Each row was made from one walk, in order. Every step used is in the known rows, and no mark comes twice. Write each row's walk.
Known rows
z/r: [-0.07 -0.08 -0.12 -0.03 -0.07 -0.21  0.06 -0.01  0.16 -0.13 -0.16 -0.23
 -0.13  0.02 -0.19 -0.08  0.03  0.03 -0.06 -0.14 -0.12  0.01 -0.07 -0.12
 -0.29  0.03  0.02]
p/r/j/g/c: [ 0.31 -0.15 -0.05  0.13  0.25 -0.12 -0.08 -0.08 -0.13  0.04 -0.14 -0.34
 -0.11  0.07 -0.21  0.17  0.05 -0.37  0.33 -0.40  0.09 -0.23  0.05  0.30
 -0.23  0.31  0.13]
d/a/m/c: [ 0.01  0.44  0.08  0.22 -0.43  0.10  0.01  0.33 -0.06  0.02  0.14 -0.03
  0.06  0.16  0.01  0.13  0.10  0.18  0.25  0.23  0.19  0.13 -0.18 -0.01
 -0.29 -0.02  0.03]
c/m: [ 0.09 -0.08  0.05  0.01 -0.09  0.01  0.10  0.29 -0.22  0.20 -0.14  0.04
 -0.15 -0.07  0.09 -0.12  0.08 -0.09 -0.15  0.10  0.10  0.02 -0.15  0.05
  0.16  0.14  0.05]
j/r/d/a: [-0.05  0.19 -0.19  0.07 -0.07 -0.29  0.11  0.02 -0.04  0.19  0.14 -0.20
  0.27  0.05 -0.18  0.11 -0.10 -0.03  0.46  0.25 -0.09 -0.34  0.11 -0.22
 -0.03 -0.36  0.09]
a/m/c/g/j/r/d: [ 0.15  0.08 -0.27  0.28  0.31 -0.20  0.15  0.19 -0.08  0.42  0.05 -0.21
  0.07 -0.06  0.09  0.27 -0.19 -0.10  0.43  0.18  0.04 -0.26  0.10 -0.16
 -0.02  0.13  0.22]
a/n/g/j: [ 0.32 -0.13  0.10 -0.01 -0.02  0.08  0.13  0.03  0.14  0.24  0.09  0.01
 -0.01 -0.12 -0.05  0.01 -0.05 -0.17  0.04  0.03  0.20 -0.04  0.12  0.02
 -0.03  0.11 -0.14]
m/c/g/j/r/z: [ 0.19 -0.06 -0.15  0.08  0.27 -0.25 -0.02 -0.06  0.06  0.24  0.08 -0.01
 -0.01 -0.06  0.00  0.15 -0.10 -0.10  0.20 -0.07  0.01 -0.19  0.02  0.03
 -0.12  0.16  0.07]
p/r/j: [-0.06 -0.13  0.00  0.06 -0.01 -0.16 -0.07 -0.15 -0.10 -0.25  0.15 -0.43
 -0.19  0.09 -0.24  0.01 -0.17 -0.22  0.11 -0.08 -0.09 -0.33  0.16  0.07
  0.02  0.10  0.13]
r/j/g: [ 0.06 -0.07 -0.19 -0.05  0.42  0.02  0.02 -0.10 -0.02  0.05  0.08 -0.25
  0.13 -0.04 -0.27  0.19 -0.04 -0.08  0.11 -0.04  0.16 -0.36  0.20  0.14
  0.13  0.43  0.11]
p/r/j/g: [ 0.07 -0.16 -0.06  0.07  0.27 -0.07 -0.04 -0.15 -0.06 -0.03  0.07 -0.41
 -0.02  0.00 -0.32  0.16 -0.10 -0.14  0.17 -0.09  0.09 -0.37  0.14  0.24
  0.06  0.34  0.20]
m/c/g/j/r/d: [ 0.14  0.06 -0.30  0.29  0.38 -0.21  0.13  0.13  0.02  0.43  0.01 -0.21
  0.07 -0.08  0.19  0.26 -0.24 -0.21  0.39  0.04  0.00 -0.34  0.08 -0.12
  0.03  0.06  0.16]
j/r: [ 0.16 -0.21  0.08  0.15  0.15 -0.11  0.04 -0.09 -0.13  0.21 -0.05  0.01
  0.05 -0.01  0.00  0.16 -0.17 -0.01  0.08 -0.03 -0.15 -0.08  0.03 -0.07
 -0.07 -0.05  0.13]
n/a/m/c/g/j/r: [ 0.41 -0.11  0.07  0.34  0.08 -0.02  0.01  0.27 -0.13  0.56  0.11  0.02
  0.01 -0.04  0.25  0.12 -0.21  0.07  0.19  0.00  0.05  0.07 -0.03  0.06
 -0.07  0.25  0.09]
r/d: [-0.18  0.11 -0.26 -0.04  0.24 -0.15  0.20  0.03  0.06  0.03  0.05 -0.17
  0.04 -0.09 -0.05  0.13 -0.04 -0.06  0.28  0.17 -0.06 -0.32  0.08 -0.17
  0.07 -0.05  0.12]
g/j/r/d: [ 0.11 -0.12 -0.23  0.08  0.35 -0.33  0.20 -0.10  0.00  0.30 -0.01 -0.21
  0.14 -0.15  0.00  0.24 -0.24 -0.19  0.41  0.07 -0.08 -0.39  0.23 -0.13
 -0.02 -0.07  0.14]
m/c: [ 0.00  0.27  0.07  0.23 -0.10  0.13  0.04  0.20  0.10  0.03  0.00  0.02
 -0.05  0.06  0.25  0.17 -0.01 -0.02  0.06 -0.07  0.09  0.02 -0.23  0.08
 -0.20  0.04  0.00]
n/g: [-0.02 -0.13  0.00 -0.08  0.14  0.15  0.22  0.12  0.06  0.09  0.12  0.27
 -0.03 -0.13 -0.13  0.07  0.03 -0.05 -0.03  0.05  0.00 -0.01 -0.13 -0.12
  0.09  0.02 -0.13]
a/d: [-0.10  0.12  0.06  0.14  0.04  0.18  0.11  0.15 -0.13  0.07 -0.13 -0.03
  0.03  0.05  0.06 -0.01  0.15  0.26  0.17  0.17  0.08 -0.07  0.07 -0.15
  0.01  0.12  0.06]
d/a/m/c/g: [ 0.06  0.44 -0.14  0.36 -0.18  0.16 -0.16  0.51 -0.11  0.24  0.16 -0.04
 -0.02  0.22  0.13 -0.04  0.10  0.12  0.08  0.21  0.22  0.17 -0.20 -0.06
  0.04  0.18  0.05]
d/r: [-0.12  0.16 -0.13 -0.01 -0.23 -0.13 -0.25  0.11 -0.16  0.01  0.12 -0.09
  0.20 -0.08 -0.04  0.16 -0.08 -0.14  0.12  0.11 -0.20 -0.01  0.01 -0.07
 -0.07 -0.18 -0.20]
j/r/p: [ 0.00 -0.06 -0.03 -0.11  0.15 -0.17 -0.04 -0.18 -0.01  0.06  0.12 -0.16
  0.06 -0.18 -0.08  0.09 -0.09  0.09  0.35  0.28 -0.07 -0.21  0.22 -0.11
  0.02 -0.12  0.17]
d/a: [ 0.00  0.23 -0.03  0.01 -0.36 -0.10 -0.08  0.05 -0.02  0.02  0.13 -0.07
  0.20  0.13 -0.14 -0.10  0.04  0.02  0.17  0.14  0.05 -0.04  0.03 -0.03
 -0.04 -0.29 -0.10]
a/m/c/g/j: [ 0.32  0.15 -0.15  0.29 -0.01  0.03 -0.16  0.30 -0.01  0.33  0.04 -0.07
 -0.01  0.03  0.23 -0.02 -0.05 -0.10  0.09 -0.01  0.31  0.15  0.03  0.12
  0.01  0.30 -0.05]
a/m: [ 0.02  0.03  0.05 -0.01 -0.13  0.03  0.03  0.12 -0.18 -0.02  0.07 -0.01
 -0.01  0.02 -0.19  0.04  0.10  0.22  0.09  0.27  0.08  0.17  0.04 -0.08
 -0.09  0.16  0.12]

Write each row's walk
[ 0.05  0.06  0.08  0.03 -0.03  0.07  0.32  0.14  0.04  0.25  0.24 -0.02
  0.05 -0.02 -0.25  0.14  0.00 -0.01  0.22  0.34 -0.01 -0.26 -0.03 -0.31
 -0.01 -0.14  0.05]  j/r/d/a/n/g
[-0.19  0.27 -0.32 -0.04 -0.21 -0.34  0.12  0.07  0.14 -0.03  0.07 -0.36
  0.14  0.07 -0.30 -0.05  0.03 -0.01  0.36  0.18 -0.08 -0.29  0.04 -0.26
 -0.17 -0.31  0.01]  z/r/d/a
[ 0.21 -0.01  0.04 -0.11 -0.06 -0.16  0.01 -0.13  0.07  0.22  0.25 -0.21
  0.15 -0.18 -0.18  0.05 -0.09  0.00  0.46  0.39  0.10 -0.25  0.32 -0.12
 -0.03 -0.20  0.05]  d/a/n/g/j/r/p
[-0.10  0.08  0.23  0.08 -0.03  0.28  0.25  0.31 -0.09  0.20  0.06  0.08
 -0.01 -0.04  0.19 -0.06  0.12  0.46  0.21  0.17 -0.01 -0.06 -0.05 -0.08
  0.03  0.20  0.04]  n/a/d
[ 0.40 -0.23 -0.09  0.27  0.24 -0.17 -0.11  0.00 -0.11  0.47 -0.04 -0.05
  0.08 -0.02  0.13  0.05 -0.24 -0.17  0.09 -0.11  0.02 -0.04  0.15  0.03
  0.07  0.10  0.05]  c/g/j/r
[ 0.02 -0.01  0.21 -0.07 -0.20  0.13  0.17  0.29 -0.14  0.11  0.26  0.10
 -0.06 -0.07 -0.06 -0.01  0.07  0.43  0.13  0.27 -0.01  0.18 -0.08 -0.02
 -0.07  0.24  0.10]  n/a/m
[ 0.31  0.14 -0.17  0.30  0.05  0.02 -0.17  0.24  0.08  0.34  0.01 -0.07
  0.00  0.02  0.32 -0.04 -0.10 -0.21  0.04 -0.14  0.27  0.06  0.01  0.16
  0.05  0.22 -0.11]  m/c/g/j
[ 0.19  0.06 -0.13  0.10  0.17 -0.15 -0.14  0.00  0.05  0.28  0.13 -0.20
  0.06 -0.16  0.15  0.08 -0.15 -0.05  0.39  0.18  0.11 -0.17  0.20  0.00
  0.03  0.02  0.11]  m/c/g/j/r/p
[ 0.40 -0.10 -0.06  0.39  0.19 -0.10 -0.09  0.10 -0.06  0.49 -0.04 -0.05
  0.05  0.01  0.26  0.13 -0.24 -0.17  0.12 -0.14  0.06 -0.03  0.03  0.06
 -0.03  0.12  0.04]  m/c/g/j/r
[ 0.19 -0.20 -0.18 -0.03  0.33 -0.32 -0.05 -0.16  0.01  0.22  0.08 -0.02
  0.02 -0.08 -0.13  0.06 -0.10 -0.09  0.17 -0.03 -0.03 -0.21  0.14 -0.01
 -0.02  0.14  0.07]  c/g/j/r/z
[-0.22  0.24 -0.20 -0.23 -0.15 -0.19 -0.27 -0.02 -0.04 -0.11  0.25 -0.24
  0.19 -0.24 -0.11  0.09 -0.02 -0.02  0.38  0.39 -0.11 -0.15  0.21 -0.12
  0.03 -0.22 -0.09]  d/r/p
[ 0.05  0.39 -0.23  0.41  0.02  0.03 -0.03  0.48 -0.14  0.36  0.16 -0.12
  0.03  0.17  0.11  0.11  0.00  0.08  0.27  0.28  0.11 -0.03 -0.14 -0.18
  0.04  0.13  0.18]  j/r/d/a/m/c/g
[ 0.15  0.06 -0.17  0.24  0.27 -0.14  0.24  0.30 -0.04  0.49  0.17 -0.14
  0.04 -0.12  0.17  0.25 -0.21  0.04  0.46  0.18 -0.01 -0.25  0.02 -0.12
 -0.01  0.18  0.21]  n/a/m/c/g/j/r/d
[-0.02  0.49 -0.27  0.34 -0.06  0.09 -0.06  0.53 -0.08  0.25  0.18 -0.13
  0.00  0.17  0.11  0.03  0.08  0.08  0.23  0.30  0.19  0.01 -0.16 -0.15
  0.07  0.16  0.11]  r/d/a/m/c/g
[ 0.35 -0.06 -0.05  0.10  0.26 -0.02 -0.04  0.01 -0.06  0.21 -0.23 -0.06
  0.01  0.02 -0.05  0.16  0.16 -0.24  0.26 -0.35  0.15 -0.02 -0.05  0.26
 -0.25  0.25  0.05]  j/g/c
[-0.20  0.22  0.04  0.06 -0.26  0.10 -0.05  0.36 -0.23  0.17  0.16 -0.03
  0.18 -0.11  0.11  0.10  0.01  0.23  0.28  0.24 -0.20 -0.06 -0.03 -0.14
 -0.05 -0.02 -0.16]  n/a/d/r
[-0.13 -0.09 -0.25 -0.12  0.12 -0.22  0.06 -0.09  0.09 -0.25  0.02 -0.41
 -0.10  0.06 -0.34 -0.02 -0.07 -0.11 -0.01 -0.13 -0.10 -0.31  0.17 -0.16
 -0.13  0.24  0.02]  z/r/j
[ 0.05  0.30 -0.15  0.36  0.09  0.19 -0.14  0.41  0.01  0.24  0.05  0.00
 -0.11  0.14  0.33 -0.01  0.02 -0.04 -0.06 -0.03  0.14  0.09 -0.24  0.01
  0.11  0.23  0.02]  m/c/g
[ 0.16 -0.13 -0.11  0.07  0.33 -0.18  0.32 -0.02  0.05  0.36  0.07 -0.18
  0.06 -0.16 -0.08  0.27 -0.20 -0.17  0.37  0.18 -0.04 -0.41  0.18 -0.23
 -0.02 -0.01  0.15]  a/n/g/j/r/d
[-0.12  0.46 -0.11  0.18 -0.34 -0.08  0.14  0.34  0.06 -0.02  0.09 -0.24
  0.02  0.12 -0.11  0.16  0.09  0.16  0.36  0.25  0.09 -0.03 -0.18 -0.16
 -0.41 -0.03  0.10]  z/r/d/a/m/c
[-0.08  0.07 -0.13 -0.03  0.25  0.09  0.01  0.15 -0.16  0.17  0.21 -0.25
  0.24 -0.12 -0.18  0.25 -0.04  0.10  0.30  0.11  0.02 -0.40  0.16  0.06
  0.09  0.43 -0.01]  n/a/d/r/j/g
